What can hang from each mark:
Q_938: Q_303 Q_980
Q_303: Q_73 Q_169 Q_552 Q_938 Q_966
Q_169: Q_303
Q_980: Q_303 Q_938
Q_552: Q_303
Q_966: Q_169 Q_303

Every row comes from one small tree of marks. Brackets hold a mark, then the marks that hang from it, in the order of their numbers. Every link used is in the known rows. Which tree was each row made from?
In the rows, 128 means zero.
Known rows:
(Q_980 (Q_938 (Q_303 Q_73 Q_169 Q_552))): [144 106 149 160 106 103 205  52 163 107 131 140 127 104 141 174 139 130
 113]
(Q_966 Q_169 (Q_303 Q_73 Q_552)): [174  67 148 135 147 103 175 126 117 107 123 147 131 109 149 112 149 104
 100]
(Q_938 (Q_303 Q_73 Q_169 Q_966)): [141 105 169 138 103 103 180  83 170 107 143 143 136 120 129 213 121 145
 120]
(Q_966 (Q_169 (Q_303 Q_73 Q_552 Q_938))): [181  86 153 158 108 118 201  85 130 126 145 180 139  98 124 169 156 122
 116]
(Q_303 Q_73 Q_169 Q_552 (Q_938 Q_980) Q_966): [151 122 159 195  92  80 194  53 183 127 145 192 177 129  85 216 179 138
 131]
(Q_303 Q_73 Q_169 Q_552 Q_966): [148 112 175 148  93  77 207  77 170  92 137 157 159 110 104 164 144 158
 119]
(Q_938 (Q_980 (Q_303 Q_552 (Q_966 Q_169)))): [163  76 145 151 119  84 156 123 121 111 114 173 187 119 133 185 153 136
 100]
(Q_938 (Q_980 Q_303)): [150 115 128 133 124 107 128 117 120 132 121 135 150 141 159 175  93 132
 116]
(Q_303 Q_73 Q_552): [148 112 157 151 114  95 170 102 141 105 130 134 137 114 126 144 121 136
 111]
(Q_938 Q_303): [132 102 134 135 126 123 120 123 116 130 119 112 119 121 168 180  94 117
 106]
(Q_980 (Q_938 Q_303)): [125  97 135 147 121 116 137 108 116 122 115 105 108 110 181 154 104 121
 101]
(Q_552 Q_303): [143  92 133 121 148  89 120 128  94 118 112 112 123 135 159 130  78 110
 102]
(Q_169 (Q_303 Q_73 Q_552 (Q_938 Q_980) Q_966)): [163 110 160 188  88  64 185  71 154 118 150 188 167 106 105 223 162 135
 127]
(Q_980 Q_938): [132 107 142 141 113 110 150 115 117 117 119 109 113 112 170 103 105 134
 108]
(Q_966 (Q_303 Q_552)): [151  96 132 135 142  85 139 130  97 110 109 118 129 108 160 103 124 109
  99]
(Q_169 (Q_303 Q_73 Q_552 Q_938)): [165 116 153 163  99  95 191  71 139 121 149 156 130  98 121 172 136 135
 119]
(Q_966 (Q_303 Q_938)): [148 101 131 145 140 111 128 121 104 137 121 118 110 124 162 118 126 104
 103]
(Q_303 Q_73 Q_552 Q_938): [150 115 155 177 110 101 173  78 147 124 136 144 135 117 114 158 144 132
 110]

Write each row's tree:
[158  67 155 178 118  94 161 108 150 116 129 181 173 117 123 242 169 112
 108]	(Q_938 (Q_303 Q_73 Q_552 (Q_966 Q_169)) Q_980)
[143 108 173 184  97  75 177  82 153 106 139 150 150 109 102 171 157 148
 104]	(Q_303 Q_73 Q_552 Q_938 Q_966)
[171  67 150 119 148 124 163 137 116 117 130 137 113 120 164 115 127 104
 106]	(Q_966 Q_169 (Q_303 Q_73))
[161  58 166 155 134  89 163 108 126 112 133 158 136 131 121 166 143 117
  96]	(Q_552 (Q_303 Q_73 Q_938 (Q_966 Q_169)))
[145 112 159 202 100  73 164  80 161 123 139 174 170 123  97 206 172 132
 116]	(Q_303 Q_73 Q_552 (Q_938 Q_980) Q_966)
[165  60 152 171 136  89 150 105 135 131 135 183 157 144 118 204 154  99
 110]	(Q_552 (Q_303 Q_73 (Q_938 Q_980) (Q_966 Q_169)))
[144 101 149 155 120  99 156  94 140 113 128 128 134 112 140 194 120 125
 105]	(Q_938 (Q_303 Q_73 Q_552))
[125  88 154 169 106  70 155 101 125  96 111 118 141  88 154 167 142 136
  88]	(Q_980 (Q_938 (Q_303 Q_552 Q_966)))
[160 111 133 164 134 100 164  62 157 143 141 175 142 160 118 201 129 101
 133]	(Q_552 (Q_303 Q_73 Q_169 (Q_938 Q_980)))
[159 127 125 142 115  97 169  79 142 126 120 163 174 134 131 184 129 138
 125]	(Q_938 (Q_980 (Q_303 Q_169 Q_552)))
[146 117 142 119 110 113 189  78 136 110 123 121 125 119 167 119 101 156
 113]	(Q_980 (Q_303 Q_169) Q_938)
[139  99 169 168  94  79 212  55 171  88 133 145 142  96 130 186 154 147
 107]	(Q_980 (Q_938 (Q_303 Q_73 Q_169 Q_552 Q_966)))
[151  97 166 154 118  75 183  67 154 111 140 156 135 135 109 177 131 133
 113]	(Q_552 (Q_303 Q_73 Q_169 Q_938 Q_966))
[156 102 148 120 134  98 174  85 143 112 133 140 124 140 135 150  94 120
 120]	(Q_552 (Q_303 Q_73 Q_169))
[154 116 135 169 115 107 175  66 170 131 135 171 160 130 123 239 142 112
 131]	(Q_938 (Q_303 Q_73 Q_169 Q_552) Q_980)
[144 107 141 143 115  84 168  93 113  99 109 115 136 104 163 112 116 151
  91]	(Q_980 (Q_303 Q_552) Q_938)
